Each row comes from the steps of one path. Every step used is in the known rows, and no mark comes twice. Write the path behind each row, first mark first.
Known rows:
dosasa-zaku-kiro: [ 1.11 -2.34 -4.92  0.55  6.98  1.09 -2.26 -5.39  2.47  3.82  0.93 -4.42
  3.23 -0.20  3.91 -5.86 -4.65]
kiro-nisok-vodi: [ 3.18 -0.41 -4.36 -2.70 -5.53 -2.33  0.74 -0.99  5.16  4.93 -2.66 -4.46
  3.59 -1.25 -3.08 -1.37  2.99]
nisok-vodi-kabo-dosasa-zaku: [ 0.40  1.95 -0.49  1.14  3.23 -1.26 -3.71 -3.20  3.49 -5.04 -7.07  3.56
 -1.64 -3.38 -1.26 -0.54 -1.87]
nisok-vodi-kabo: [ 1.09  2.70 -1.44 -0.15  3.23 -2.98 -3.06 -0.53  4.33 -2.66 -6.25  1.38
 -2.93 -2.58 -2.33 -1.06 -0.59]
lituzif-kiro-nisok-vodi: [ 3.35 -1.16 -3.01 -1.13 -4.21 -3.82  4.03  3.83  2.85  6.26  0.44 -1.83
  6.51 -1.05  0.98 -5.35 -0.17]
lituzif-kiro-nisok-vodi-kabo: [ 2.99  0.26 -2.93 -0.84 -1.56 -2.79  2.69  3.22  2.20  3.42 -1.91 -1.32
  5.88 -0.44  1.07 -4.51  0.10]
lituzif-kiro: [ 1.32  0.36 -1.04  0.89  0.07 -2.05  4.39  3.59  1.00  4.60  2.36  0.41
  4.42 -2.17  3.63 -5.24 -2.92]
zaku-dosasa: [ 5.71 -0.56 -0.08 -1.12 -1.23  3.47 -0.89 -1.97  0.18  2.72 -0.90 -4.89
  3.06  0.83 -1.81  5.22 -1.00]
kabo-dosasa: [ 1.00  2.70  1.62  1.85 -2.76  3.41  3.29 -1.29  3.49  1.30 -1.08  1.74
  0.73 -6.36  1.88  1.40 -1.31]
nisok-vodi: [ 1.54  0.54 -1.42 -0.76 -0.91 -4.60 -0.82  0.55  5.23  1.69 -2.75  0.42
 -2.04 -3.66 -2.29 -2.29 -0.68]
zaku-dosasa-kabo: [ 5.24  2.46 -1.46  2.80  1.08  3.76 -1.40 -1.76  1.14  4.69 -4.01 -2.62
  3.24  4.95 -1.34  3.90 -1.65]
nisok-kiro-lituzif: [ 3.89 -1.60  1.31 -1.76  0.36  1.00  2.09  0.69  3.12  5.44  1.30 -0.71
  2.41 -2.02  3.56 -7.13  0.27]
kabo-vodi-nisok-kiro-lituzif: [ 3.31  2.81  1.33 -0.23  1.66 -1.85  0.97 -3.73  0.05  2.70 -1.63  4.14
  5.77 -5.99  3.82  1.29  1.81]
kiro-nisok-vodi-kabo-dosasa: [ 3.08  1.96 -2.59 -1.29 -3.60  0.67  0.09 -1.75  4.77  0.62 -6.00 -2.06
  2.84 -2.28 -2.23  0.96  2.73]
kabo-vodi: [ 1.11  1.86 -1.58  3.85 -1.85 -3.46 -0.47 -1.17  0.71  2.50 -1.66  3.30
  1.29 -5.59  3.03  2.39 -2.15]
kabo-vodi-nisok: [ 1.22  4.65 -0.90  0.75  1.37 -2.46  0.39 -4.89 -0.24  0.89 -2.38  3.55
  4.87 -6.50  1.73  5.04  1.31]
kiro-nisok-vodi-kabo-dosasa-zaku: [ 2.17  0.38 -3.95 -1.23 -1.82  0.26 -1.94 -4.59  3.46 -1.02 -6.07 -2.16
  4.37 -0.75 -2.35 -0.23  1.92]
dosasa-zaku-kiro-nisok-vodi-kabo: [ 2.36 -2.10 -6.52 -0.79  6.01  0.59 -3.90 -5.74  3.39  2.27 -3.08 -5.82
  4.37  1.34  1.84 -5.08 -2.25]
kiro-lituzif: [ 0.64 -1.08 -0.07 -1.54  0.36  0.20  0.87  0.23  1.89  3.46 -0.66 -1.81
 -1.05 -1.78 -0.49 -2.76  2.03]

Write each row's path:
[ 1.33  3.42  0.89  1.13  1.47 -0.91 -1.54 -0.43  4.79 -3.59 -6.82  3.61
 -3.05 -4.95 -1.14  0.47 -1.04] | nisok-vodi-kabo-dosasa
[ 1.64  1.44 -0.51  1.47  5.38 -0.17 -3.30 -2.34  4.90 -2.57 -6.27  1.86
 -1.86 -3.66  1.24 -2.12 -3.35] | nisok-vodi-kabo-dosasa-zaku-kiro
[ 3.11  0.95 -1.07  0.12 -2.95 -1.12  3.75  3.32  2.63  2.67 -2.46  0.38
  5.83 -2.22  1.82 -3.26 -0.18] | lituzif-kiro-nisok-vodi-kabo-dosasa
[ 2.31  6.21 -0.72  4.53  4.29 -1.08  0.56 -2.78  1.85  5.11 -5.44  5.98
  4.82 -0.16  3.71 -1.33  0.80] | dosasa-kabo-vodi-nisok-kiro-lituzif
[ 2.57 -1.33 -1.94  1.02 -0.15  2.53  0.14 -4.18  4.82  2.87 -1.90 -1.76
  3.80 -3.55  2.88 -2.46 -2.73] | kabo-dosasa-zaku-kiro-nisok-vodi
[-0.56  3.03 -0.83  2.30  5.22  4.32 -2.48 -5.97  0.59 -5.80 -5.39  2.14
  1.32 -2.33  1.43  1.07 -2.09] | vodi-kabo-dosasa-zaku
[ 2.35 -0.64 -2.52  0.14 -1.22 -1.65  1.80  0.47  1.51  1.07 -2.76  0.29
  7.35 -0.55  1.73 -4.30 -1.08] | lituzif-kiro-nisok-vodi-kabo-dosasa-zaku
[ 1.61  0.25  0.34  0.82  5.57  0.05 -3.41 -1.46  4.57 -2.32 -6.63  1.89
 -2.87 -3.24  0.76 -2.92 -2.16] | nisok-vodi-kabo-dosasa-zaku-kiro-lituzif
[ 7.27  2.91  1.23  2.36  2.24  2.53 -1.25 -2.92 -0.47  4.90 -5.18  1.22
  6.42  2.99  1.17  4.44  0.31] | zaku-dosasa-kabo-vodi-nisok-kiro-lituzif
[ 0.54  5.62 -3.16  7.86  1.63 -2.19 -0.66 -0.85  2.25  4.89 -5.40  5.27
  1.45  0.20  3.09 -0.11 -2.56] | dosasa-kabo-vodi
[ 1.54  2.04 -2.49  1.61  5.00  6.09 -1.40 -5.74  2.40 -1.66 -4.74 -1.88
  3.79 -1.68  3.43 -0.23 -1.54] | vodi-kabo-dosasa-zaku-kiro-nisok
[ 4.97  1.22 -2.40 -0.13  1.25  3.13  1.30  0.02  7.26  5.93 -3.25 -4.93
  1.86 -3.66  3.40 -2.22 -0.88] | zaku-kiro-nisok-vodi-kabo-dosasa
[ 2.94  1.24 -4.42 -2.28 -2.15 -1.07 -1.01 -1.77  4.34  1.34 -5.36 -3.87
  2.88 -0.54 -3.06 -0.36  3.18] | kiro-nisok-vodi-kabo
[ 3.36  4.08  0.32  0.55  1.51 -1.90  1.11 -4.50  0.43  2.34 -1.28  4.24
  6.71 -6.52  3.99  2.00  0.52] | kabo-vodi-nisok-kiro
